Every row comes from one small tree of marks. The marks that hang from a mark follow it in brackets, in alphabetical order. Every link used is in the known rows. Which tree was each row made from?
Known rows
rodef{bobu{luzos zunu}}: [  5.1  51.0 -28.9 -22.7 -13.8 -12.0  -1.4 -14.5  15.5  19.7 -10.9  -2.4
   6.0   7.0  28.7  16.2  14.4 -16.4   4.6  19.7 -11.6  -1.8  13.5 -22.7
  -4.9  17.6 -15.0  15.4  15.1  27.7  47.7  -9.8   5.9]
mumom{saku{fiki rumo zamis}}: [ 13.2   9.9  53.5  26.0  -9.4  10.9  -3.1   9.2  19.2  10.8  -8.8   2.8
  20.1  -2.9 -10.2   7.1  -9.5  13.5  37.5  20.8   3.3  -1.8  -5.2  14.7
 -26.2 -25.4 -12.3  26.4 -13.9 -16.9   9.1  10.8  -1.2]
zamis{saku}: [ 17.1  19.0   9.2  -2.8 -10.1  10.0 -10.4  -3.6  22.2  27.1  -9.2   7.7
  19.0 -12.2  16.4  13.3   8.7  -8.3  12.0   7.8   0.6   1.3   1.4 -10.0
 -21.4   3.2  -3.3  20.8 -17.9  -3.8  25.4  -3.1  -5.5]
bobu{luzos pavo zunu}: [ 12.1  52.8 -31.5 -24.4  -8.8 -10.3  -1.7 -11.5  10.9  15.3  -6.2  -7.5
   4.2  11.8  33.7  23.3  13.4 -15.0  -1.4  14.1 -10.5   0.1  17.4 -19.9
  -5.6  12.8 -31.7  16.8  14.8  35.0  49.3  -4.7  14.5]
pafug{bobu{luzos pavo zunu}}: [  5.7  55.9 -37.9 -34.7 -10.8 -15.8  -3.2 -12.4   9.1  17.0  -8.7   1.7
  12.4   2.5  36.0  27.2   7.7 -22.3  -0.1  18.5  -5.2   2.6  14.4 -29.7
 -10.0  18.2 -33.5  11.3  18.3  38.6  45.1  -5.2  19.1]
zunu{saku{mumom}}: [ 14.8  15.3  21.3   3.0 -15.3  -5.2  -3.1  -7.9  14.5  11.4  -6.5   9.9
  15.5 -11.3   4.3  19.2  -1.5  -4.0   8.2  13.7   6.1   3.5  -0.6 -11.9
 -28.7  -2.6  -9.1  28.9 -17.5  -0.1  24.4  -5.2   5.7]
zunu{saku}: [ 13.5  23.7  16.1   1.5 -20.8  -7.9  -4.1 -13.4  11.3  18.0 -10.6  10.6
  16.2 -11.0  12.3  19.9   0.0  -3.2  12.0   9.2   0.0   0.3   0.1 -11.4
 -29.7  -0.6  -4.6  24.1 -14.6   8.0  27.9   1.6   0.7]
rodef{bobu{pavo}}: [  6.0  47.6 -28.2 -28.5 -20.1  -0.1  -0.7 -16.6  13.4  24.2  -1.7  -2.8
   8.8   0.4  25.0  13.8   6.1 -23.8  11.5  19.5 -13.6  -0.9  10.1 -29.9
 -12.9  15.5 -14.5  13.3  13.3  26.3  46.3  -8.8   8.9]
bobu{luzos}: [ 12.0  41.0 -12.9  -5.3 -12.4  -4.6  -4.5  -7.2  12.8  20.4  -1.2   0.4
   9.7   0.2  23.0   7.7   4.5 -19.4   9.5  13.8  -8.2   0.4   8.6 -20.8
 -19.3  11.9 -17.6  16.0  -4.2  23.9  34.4  -7.0  12.5]
rodef{bobu{pavo zunu}}: [  7.0  49.2 -29.6 -31.5 -17.0  -7.9  -0.9 -16.4  14.6  20.9  -9.8  -4.1
   7.3   5.7  29.1  21.9  15.1 -16.3   7.0  21.5 -12.6  -1.5  12.3 -25.7
  -5.7  14.1 -17.7  14.4  19.6  27.3  50.6  -7.1   4.6]
bobu{luzos pavo}: [ 10.1  50.4 -29.9 -20.1 -13.6  -0.2  -1.8 -11.2   9.3  20.6   5.2  -5.1
   5.6   4.3  28.1  12.2   0.6 -26.6   6.2  11.6 -12.3   1.5  14.3 -25.3
 -15.9  14.3 -27.4  15.4   5.5  33.4  43.0  -7.4  20.5]
saku{fiki zamis}: [ 11.7   9.3  42.9   7.5 -17.4  12.3  -6.2   1.3  14.4  10.8   0.7  -4.4
  19.7  -2.0  -1.1  20.1   3.0  -0.3  35.7  21.1  -2.8  -2.6  -6.3   2.6
 -25.9 -18.1  -3.1  16.1  -4.3  -1.7  18.4   6.0 -10.0]
zunu{bobu{luzos} saku{fiki}}: [  9.2  21.2  15.9  -5.5 -19.3  -5.1   4.0 -20.1  11.5  13.1  -6.1   6.5
   7.6 -10.3   7.9  24.3  -4.5  -3.6  10.7  17.5   0.5  -1.7   8.2 -11.0
 -24.9  -6.9  -4.8  25.4  -1.9  30.8  27.0  -6.9  -4.9]
pafug{bobu{luzos zunu}}: [  7.8  49.2 -26.5 -24.4 -10.1 -19.1  -4.9  -9.7  12.0  16.7 -12.5   5.5
  15.7  -0.9  31.8  24.2  10.7 -17.7   1.9  20.2  -2.4   1.7  10.5 -27.3
 -12.2  16.4 -25.5  10.7  11.4  32.5  38.3  -6.0  13.5]
bobu{pavo zunu{saku}}: [ 14.1  37.7  -6.1 -18.6 -16.1 -13.0  -1.9 -15.6  10.7  13.8 -14.7   0.8
  10.1   1.9  23.8  32.7  11.5  -0.9   2.0  13.1  -4.1  -0.8   9.6 -13.0
 -14.7   2.2 -21.0  22.4   6.7  21.0  43.5   1.9   3.4]
rumo{saku}: [ 21.2  25.5  23.7   7.1 -17.1   4.3  -7.1  -0.1  18.7  24.3  -8.4  12.3
  17.9  -5.1   9.9  18.7   1.5 -11.7  17.0  16.7   0.5  -2.4  -2.9 -17.6
 -19.5   0.0   0.1  14.7 -16.6   0.8  27.4   3.4  -5.2]
rumo{saku{fiki mumom zamis}}: [ 17.6   2.9  57.0  17.2 -11.6  17.6  -5.7  11.6  20.7  10.0  -0.2   5.9
  19.4  -2.3 -10.3  23.8  -4.1  -3.7  25.9  23.7   8.5  -0.8  -9.2  -1.5
 -19.6 -17.8   2.5  20.1 -18.3 -18.4  15.5   3.7  -9.7]
zunu{bobu saku{mumom rumo}}: [ 14.4  14.4  24.0   3.4 -17.1  -4.6   0.0  -9.4  14.8   9.4 -11.3  15.5
  15.4 -17.5  -6.3  19.5  -7.7   3.2   1.9  22.2  12.1   5.3   5.2 -10.6
 -24.2 -11.8 -14.4  34.5 -13.8  12.1  21.0 -13.3  -2.4]
mumom{saku{zamis}}: [ 18.4  17.2  37.8  19.7 -12.4   5.9  -5.0   3.8  15.6  20.8  -5.3   8.4
  20.6  -0.4   3.8   9.8  -2.8   5.7  28.9  16.4   1.2  -4.7  -2.1  -1.6
 -24.2 -10.0 -18.3  23.7  -7.6  -5.3  20.5  -5.3  -0.9]
mumom{saku}: [ 20.6  21.4  22.3  10.2 -10.3   0.3  -2.8  -1.4  18.6  22.7  -7.8   8.1
  15.7  -3.2  10.1   6.2   0.3   0.6  24.6  17.7  -1.6  -3.7   1.1  -9.9
 -26.5  -1.9 -15.2  21.9  -8.6   1.7  23.0  -3.8   6.2]

Write each row's tree
[ 13.4   2.9  30.3   4.3  -1.9  17.8  -7.4   7.6  28.6  10.4  -8.0   1.7
  17.6 -14.0  -6.3  10.2   0.5  -1.3  17.3  15.3   9.0   7.5  -2.2   4.9
 -21.6 -14.9  -1.2  27.8 -27.5 -24.1  12.5   6.2  -1.7]	zamis{saku{fiki mumom rumo}}
[ 15.5  12.1  17.5   4.5  -3.5  13.6 -10.1   6.6  26.8  16.0  -9.7   8.2
  20.4 -14.4   0.4   7.8   1.8  -4.3   8.0  12.6   9.9   8.5   0.2  -2.2
 -19.0  -6.5  -9.4  29.5 -27.4 -20.3  17.9  -2.5   0.7]	zamis{saku{mumom rumo}}
[ 19.5   7.9  41.5   7.5  -9.5  11.3  -3.3   5.6  24.1  11.4  -2.1   5.2
  14.5  -5.6  -4.1  20.8  -1.1  -8.7  22.4  24.0   6.8   0.2  -6.0 -10.7
 -21.3  -9.6   5.6  18.5 -19.2 -12.2  19.0   5.2  -2.6]	rumo{saku{fiki mumom}}
[ 10.0  36.8  -8.6 -15.0 -21.9  -6.4   2.9 -22.4   6.8  19.8  -4.2   9.0
   7.8  -7.9  18.4  24.2  -6.8 -11.7  -1.4  12.7  -2.2   0.0  14.7 -21.4
 -20.3   3.4 -20.0  26.2   5.2  40.9  38.9 -16.0   3.4]	zunu{bobu{luzos pavo} saku}
[  6.9  40.2 -13.6 -30.6 -15.3 -15.5  -1.7 -14.8  10.3  13.1 -13.5   3.5
  16.6  -4.3  26.3  35.2   5.9 -11.0   6.2  19.0  -1.3   1.7   7.4 -22.0
 -17.0   6.4 -21.9  13.9  12.8  26.5  38.2   3.6  10.3]	pafug{bobu{pavo zunu{saku{fiki}}}}
[  8.8  -0.3  54.7  18.8  -8.0  18.2  -5.6  16.8  20.2  -4.6   0.1  -4.1
  20.5  -4.4 -23.0  12.4  -7.4   6.0  29.5  28.1  11.0   7.5  -7.5  12.7
 -22.4 -31.6 -11.5  28.5 -18.4 -24.6   6.7   6.3  -1.2]	saku{fiki mumom rumo zamis}
[ 15.2  18.6  40.8  26.6 -11.1   6.7  -5.9   9.0  16.6  16.4 -10.8   8.8
  22.1  -2.3  -4.9   4.9  -8.4  10.6  29.1  17.6   4.2  -1.3  -3.1   6.7
 -23.0 -17.3 -20.2  27.8 -14.5 -13.4  14.9   1.9   1.2]	mumom{saku{rumo zamis}}
[  8.3  18.9   9.2 -14.4 -14.3   1.1   7.0 -16.9  11.9   6.6   2.2   2.8
   4.6  -7.9   4.7  26.2  -8.7  -9.4   4.2  19.8   3.7   2.0  11.9 -14.3
 -22.0  -6.8 -15.7  29.7   1.6  28.2  30.1 -13.6   5.1]	zunu{bobu{luzos pavo} saku{fiki mumom}}
[ 11.8  30.1   4.0  -4.8 -20.8  -9.6   0.9 -20.5   9.3  19.3  -8.1  12.8
   9.8 -10.6  14.6  22.2  -3.8  -7.0   1.6  13.9   1.6  -1.2  10.9 -18.0
 -22.8   2.4 -13.1  26.6  -1.8  34.7  32.3 -16.3  -1.7]	zunu{bobu{luzos} saku}
[  9.1  14.6  31.7  -5.7 -25.0   4.8   2.3 -16.3   7.6  12.8  -2.8   5.2
  15.9  -8.7   2.1  33.3  -7.7   1.6  16.0  17.7   1.1  -2.3   4.8  -4.6
 -25.2 -17.9  -9.4  26.4   4.5  22.7  26.9  -7.2 -12.7]	zunu{bobu{pavo} saku{fiki zamis}}
[ 14.9  21.6  19.3  -4.8 -14.3 -14.7  -2.5 -11.7  16.2   9.4 -18.9   1.7
  12.0  -2.1  14.5  30.1  14.8   7.9  12.4  17.3  -0.2  -1.7   2.0  -3.5
 -19.8  -5.7  -5.5  22.0  -2.9   8.7  30.7   7.7  -6.0]	bobu{zunu{saku{fiki}}}
[ 14.0  27.8   3.6 -14.6 -24.9  -5.1   1.7 -22.5   8.6  20.3  -6.9  11.6
  12.3 -12.0  13.4  27.9  -3.2  -6.2   3.6  15.8  -0.1  -1.0  10.1 -21.1
 -24.7  -0.5 -15.5  25.3   2.7  34.0  35.7 -13.3  -2.9]	zunu{bobu{pavo} saku}
[  3.3  53.4 -31.5 -31.3 -12.8 -19.0  -1.9 -15.1   7.6  15.4 -11.4   5.1
  13.6  -0.1  33.1  31.0   3.0 -18.3  -2.9  14.4  -2.7   2.1  13.4 -25.2
 -12.0  15.1 -30.6  15.0  14.3  35.7  43.8  -2.5  17.9]	pafug{bobu{luzos pavo zunu{saku}}}
[ 12.3   5.4  32.5   5.3  -4.7   9.3  -2.4   9.0  24.5  -2.7  -2.3  -4.5
  13.5  -9.4 -14.9   8.0  -2.5  -0.9  24.0  29.5   7.1   8.6  -3.2  -0.1
 -25.3 -20.9  -6.8  25.4 -20.2 -14.5  10.5   9.5   8.7]	saku{fiki mumom rumo}
[  7.4  37.6 -10.4 -19.6  -7.1 -10.2   3.1 -11.6  12.0   4.0  -6.3  -7.2
   2.5   8.7  21.1  29.6   5.2  -7.8  -0.9  13.9  -3.4   2.5  14.0  -8.3
 -10.0   1.6 -25.0  25.5   7.4  21.6  41.6   0.0  14.3]	bobu{luzos pavo zunu{saku{fiki mumom}}}
[ 12.7  12.0  36.4  19.7 -10.4  11.6  -9.5  16.0  16.6   3.8  -2.3   4.7
  24.8  -4.7 -14.8   9.0  -5.7   1.7  16.5  23.5  12.6   8.3  -4.1   1.8
 -18.7 -19.4 -23.7  30.2 -18.8 -18.6  14.6  -5.5   2.7]	saku{mumom rumo zamis}
[ 13.2  23.7  18.7   2.1 -22.7  -7.7  -1.2 -14.8  12.1  15.8 -15.7  15.1
  15.8 -17.0   0.8  20.3  -6.2   3.4   6.2  18.4   6.8   2.5   5.5 -10.7
 -25.3 -10.1 -10.4  29.5 -10.6  19.8  24.3  -6.7  -7.0]	zunu{bobu saku{rumo}}
[ 12.5  12.1  24.6   2.8  -7.8  14.3  -8.6   2.2  25.8  16.7 -12.0   2.2
  18.7 -14.4   1.5  11.0   2.3  -1.0  21.3  11.4   2.8   4.3  -1.2   4.9
 -22.6 -13.0   2.0  23.0 -24.5 -15.7  15.5  13.7  -6.4]	zamis{saku{fiki rumo}}
[ 10.3  16.8  24.5   5.8 -17.7  -0.2  -0.3  -9.6   8.8  10.4  -1.7  12.8
  14.3  -7.4   1.4  24.1  -9.0  -2.7   0.9  17.6  10.5   0.9   7.7  -9.5
 -20.5  -8.3 -19.5  33.2  -3.8  19.5  26.5 -25.0  -4.0]	zunu{bobu{luzos} saku{mumom zamis}}
[ 14.5  41.2 -20.9 -21.2 -17.7   0.2   0.3 -16.7  10.4  23.3   2.1   3.1
   7.1  -2.6  23.0  16.9   2.4 -19.5   3.2  21.0  -7.0  -0.4  16.8 -31.0
 -15.5   9.2 -26.2  16.7  12.8  47.5  41.1 -21.7   5.6]	zunu{bobu{luzos pavo}}
[  6.5  27.0  22.1  10.0 -21.5  -2.9  -2.0  -9.7   7.6  13.3 -10.5  13.4
  17.9  -9.1   0.1  20.4 -13.2   2.5   5.5  14.0   6.8   1.4   6.9  -1.2
 -19.6 -13.4 -18.5  32.2  -7.6  20.0  24.5 -10.7  -6.5]	zunu{bobu{luzos} saku{rumo zamis}}
[  9.4  38.4  -8.2 -20.5 -15.5 -20.5  -5.1 -12.4  11.9  15.9 -18.1  10.9
  19.6  -7.4  25.0  31.1   8.9  -7.8   4.8  18.6   2.2   1.8   4.7 -22.9
 -18.5   8.9 -18.1  15.1   6.1  23.0  34.7  -0.5   5.9]	pafug{bobu{zunu{saku}}}
[  5.8  32.3  15.9   5.4 -10.2 -12.5  -2.3  -4.8  12.2   3.9 -16.7  -1.5
  11.7   5.1  10.2  24.8   4.3   5.7   9.2  12.8   0.8   1.3   6.1   8.2
 -12.3 -10.7 -14.6  26.8  -3.6   8.2  29.9   8.7  -0.1]	bobu{luzos zunu{saku{fiki rumo zamis}}}
[  7.4  44.9 -17.1 -14.2  -7.1 -12.6   0.9  -8.4  11.8   5.2 -11.2  -2.8
   5.7   7.1  19.6  24.6   2.3  -7.0  -7.8  11.8  -0.1   4.9  15.2  -8.3
  -7.5   1.6 -32.2  29.6   2.5  19.1  42.1  -0.5  17.2]	bobu{luzos pavo zunu{saku{mumom rumo}}}
[ 12.1  13.6  35.7   7.0 -10.6  -7.7  -3.7  -0.3  17.1   0.8 -17.4   2.3
  17.2  -1.5  -0.7  29.2   7.4  14.8  12.8  20.4   7.7   2.5  -0.9   7.9
 -16.5 -18.3 -11.6  29.6  -8.8  -8.1  23.4   7.0  -6.1]	bobu{zunu{saku{fiki mumom rumo zamis}}}
[  8.9  34.1   2.5  -5.3  -9.4 -16.9  -0.5 -12.2  13.5   8.1 -15.0  -1.5
   6.3   4.3  20.5  26.2  10.4  -1.0   5.9  13.3  -3.1  -0.8   8.9  -3.8
 -13.7   1.0 -11.9  22.4  -0.2  18.8  34.8   5.0   3.4]	bobu{luzos zunu{saku{fiki}}}
[  8.8  20.8  18.9  -9.2 -21.9  -0.8   3.7 -17.1  12.0  10.6 -10.2   5.4
  11.4 -13.6  -1.2  25.4 -10.3   1.7  12.8  19.3   2.5   2.8   7.2  -5.6
 -25.6 -16.9  -9.5  28.0  -3.6  21.0  25.1   2.4  -4.2]	zunu{bobu{pavo} saku{fiki rumo}}
[ 19.6  12.3  44.6  17.9 -13.4  13.2  -8.5  11.0  18.5  16.1  -2.1  11.7
  22.0  -2.0  -3.9  21.7  -3.6  -6.6  16.2  20.3   9.5  -0.5  -6.5  -8.4
 -16.8 -10.1  -6.5  21.5 -17.9 -14.6  21.4  -5.4  -7.5]	rumo{saku{mumom zamis}}
[ 16.1   8.3  50.7  18.8 -10.5  10.3  -2.6   4.2  17.4  14.8  -4.1   2.4
  18.5  -0.4  -2.2  12.4  -3.9   8.7  37.8  20.1   0.4  -5.4  -4.5   6.8
 -27.2 -18.4  -9.8  22.6  -7.5  -9.3  14.5   3.4  -3.2]	mumom{saku{fiki zamis}}
[  7.8  27.2   4.4 -15.8 -20.1  -2.4   5.9 -22.8   8.7  13.5  -2.1   2.6
   5.7  -7.1  12.1  27.0  -7.6  -9.2   8.2  15.5  -2.4  -1.4  12.0 -13.5
 -23.3  -4.7 -12.0  24.5   4.7  36.8  32.4  -7.7   1.2]	zunu{bobu{luzos pavo} saku{fiki}}
[ 11.6  26.3   7.9 -12.9 -10.2  -7.9   0.4  -7.3  15.6   2.8 -13.6  -3.7
   9.9   1.0   9.0  30.8   5.9   4.0   5.5  18.5   1.5   3.8   7.1  -2.6
 -15.1 -10.1 -20.1  27.3   0.0   6.6  33.7   8.8   5.8]	bobu{pavo zunu{saku{fiki mumom rumo}}}
[  4.3  49.4 -29.0 -30.9 -10.0 -17.1  -1.1 -12.7   8.9  11.9  -9.1   4.2
  12.9  -0.1  29.8  30.6   2.2 -18.7  -4.2  15.8   0.4   3.9  13.0 -25.7
 -11.4  14.2 -32.3  17.5  12.8  31.9  42.3  -5.8  20.0]	pafug{bobu{luzos pavo zunu{saku{mumom}}}}
[  9.0  32.1   7.0   1.3 -19.7  -8.6   0.1 -15.5  10.7  14.9 -13.0  13.0
  11.0 -12.4   5.9  17.3  -9.9  -1.9   1.5  14.6   4.3   2.3  10.7 -10.0
 -21.0  -5.7 -15.5  30.1  -9.0  26.2  27.7  -9.3   0.0]	zunu{bobu{luzos} saku{rumo}}
[  4.8  53.7 -36.1 -31.4 -14.4  -7.9  -3.4 -11.7   8.2  20.5  -0.7   2.6
  13.8  -2.7  31.9  19.2  -1.4 -29.9   4.6  16.3  -6.7   4.0  12.2 -34.0
 -17.4  19.0 -30.8  10.0  11.4  37.7  40.3  -6.4  23.3]	pafug{bobu{luzos pavo}}
[  8.8  23.8  12.9  -4.1 -18.2   2.8   1.7 -11.8   6.2  10.8   2.6   8.5
  12.9  -4.5   4.9  27.1 -11.9  -7.6  -1.4  15.8   6.8   2.0  11.1 -12.7
 -17.9  -6.6 -26.8  32.6   3.4  26.2  32.9 -23.8   0.9]	zunu{bobu{luzos pavo} saku{mumom zamis}}
[ 15.7   1.3  26.7  -2.4  -3.0  17.2  -6.5   2.4  27.3  14.6  -3.1   1.1
  15.8 -12.3   2.9  15.1   6.2  -6.2  17.5  14.8   5.9   3.6  -1.5  -2.4
 -23.0  -7.7   1.4  24.0 -21.1 -16.5  17.4  -1.3  -3.5]	zamis{saku{fiki mumom}}
[ 12.9  10.2  21.5 -13.2 -17.4   2.5   5.7 -16.7  13.6   7.4  -0.7   4.7
   9.3 -12.1   0.2  29.7  -5.6  -3.5   8.5  22.8   5.2   1.4   7.0 -14.1
 -26.3 -11.5 -10.4  28.7  -0.6  21.5  26.5 -11.2  -0.8]	zunu{bobu{pavo} saku{fiki mumom}}
[ 10.2   5.5  36.8  -4.0 -19.4   8.6   3.2 -11.1  10.3   6.1   1.8   5.2
  15.0  -9.4  -6.0  32.8  -9.7   1.7  12.8  22.4   8.4   0.5   4.2  -4.6
 -24.8 -19.3 -13.6  30.6   1.4  14.4  23.7 -13.5  -7.7]	zunu{bobu{pavo} saku{fiki mumom zamis}}
[ 15.0  19.1   8.9 -13.2 -19.1  -1.1   2.6 -17.5  11.5  14.0  -2.9  11.2
  12.0 -12.6   6.3  27.0  -5.1  -6.0  -0.3  19.7   6.5   1.6   9.8 -21.2
 -23.3  -3.0 -19.6  30.3   0.3  25.3  32.2 -20.1   1.2]	zunu{bobu{pavo} saku{mumom}}
[  4.9  23.0  19.6  -6.9 -22.0   3.5   3.4 -16.9   5.9  11.7  -0.2   3.0
  10.6  -4.7   6.0  30.5 -10.8  -3.6  11.7  15.0  -0.3  -2.0   9.3  -4.7
 -22.0 -12.7 -15.2  26.7   6.4  29.7  30.2  -8.7  -6.3]	zunu{bobu{luzos pavo} saku{fiki zamis}}
[ 17.0  12.5  20.3  -3.0 -18.5  -4.5   0.8 -14.4  13.3  13.2  -6.4  15.1
  13.6 -15.3   2.8  24.4  -2.1  -1.4   1.8  21.2   9.8   1.3   5.9 -19.0
 -25.5  -4.4 -11.9  30.6  -6.9  18.9  26.1 -20.8  -4.1]	zunu{bobu saku{mumom}}
[  7.0  32.2   7.5  -5.8 -23.5  -0.7   0.6 -17.6   4.2  17.9  -1.8   9.3
  13.2  -4.0  12.2  27.9  -9.5  -6.9   2.7  11.6   0.9  -1.4  11.8 -12.1
 -19.5  -4.6 -23.9  28.2   6.4  33.4  35.6 -17.9  -3.4]	zunu{bobu{luzos pavo} saku{zamis}}
[  2.3  54.3 -29.9 -28.0 -11.8 -18.6  -2.0 -12.8   8.1  12.8 -13.8   4.8
  13.8  -0.6  29.5  28.6   0.6 -16.1  -2.8  14.2  -1.1   4.9  12.8 -22.2
 -11.5  11.9 -32.1  17.2  10.7  32.3  41.1   0.9  18.7]	pafug{bobu{luzos pavo zunu{saku{rumo}}}}
[  7.8  11.8  47.2  16.7 -15.9  12.9  -6.9   9.1  16.3   4.7  -5.9  -3.8
  22.5  -4.3 -12.9  13.5  -4.7   6.8  35.6  21.5   1.8   2.7  -6.6  13.7
 -23.6 -28.5  -6.5  21.6 -14.6 -13.0  11.3  17.6  -7.6]	saku{fiki rumo zamis}
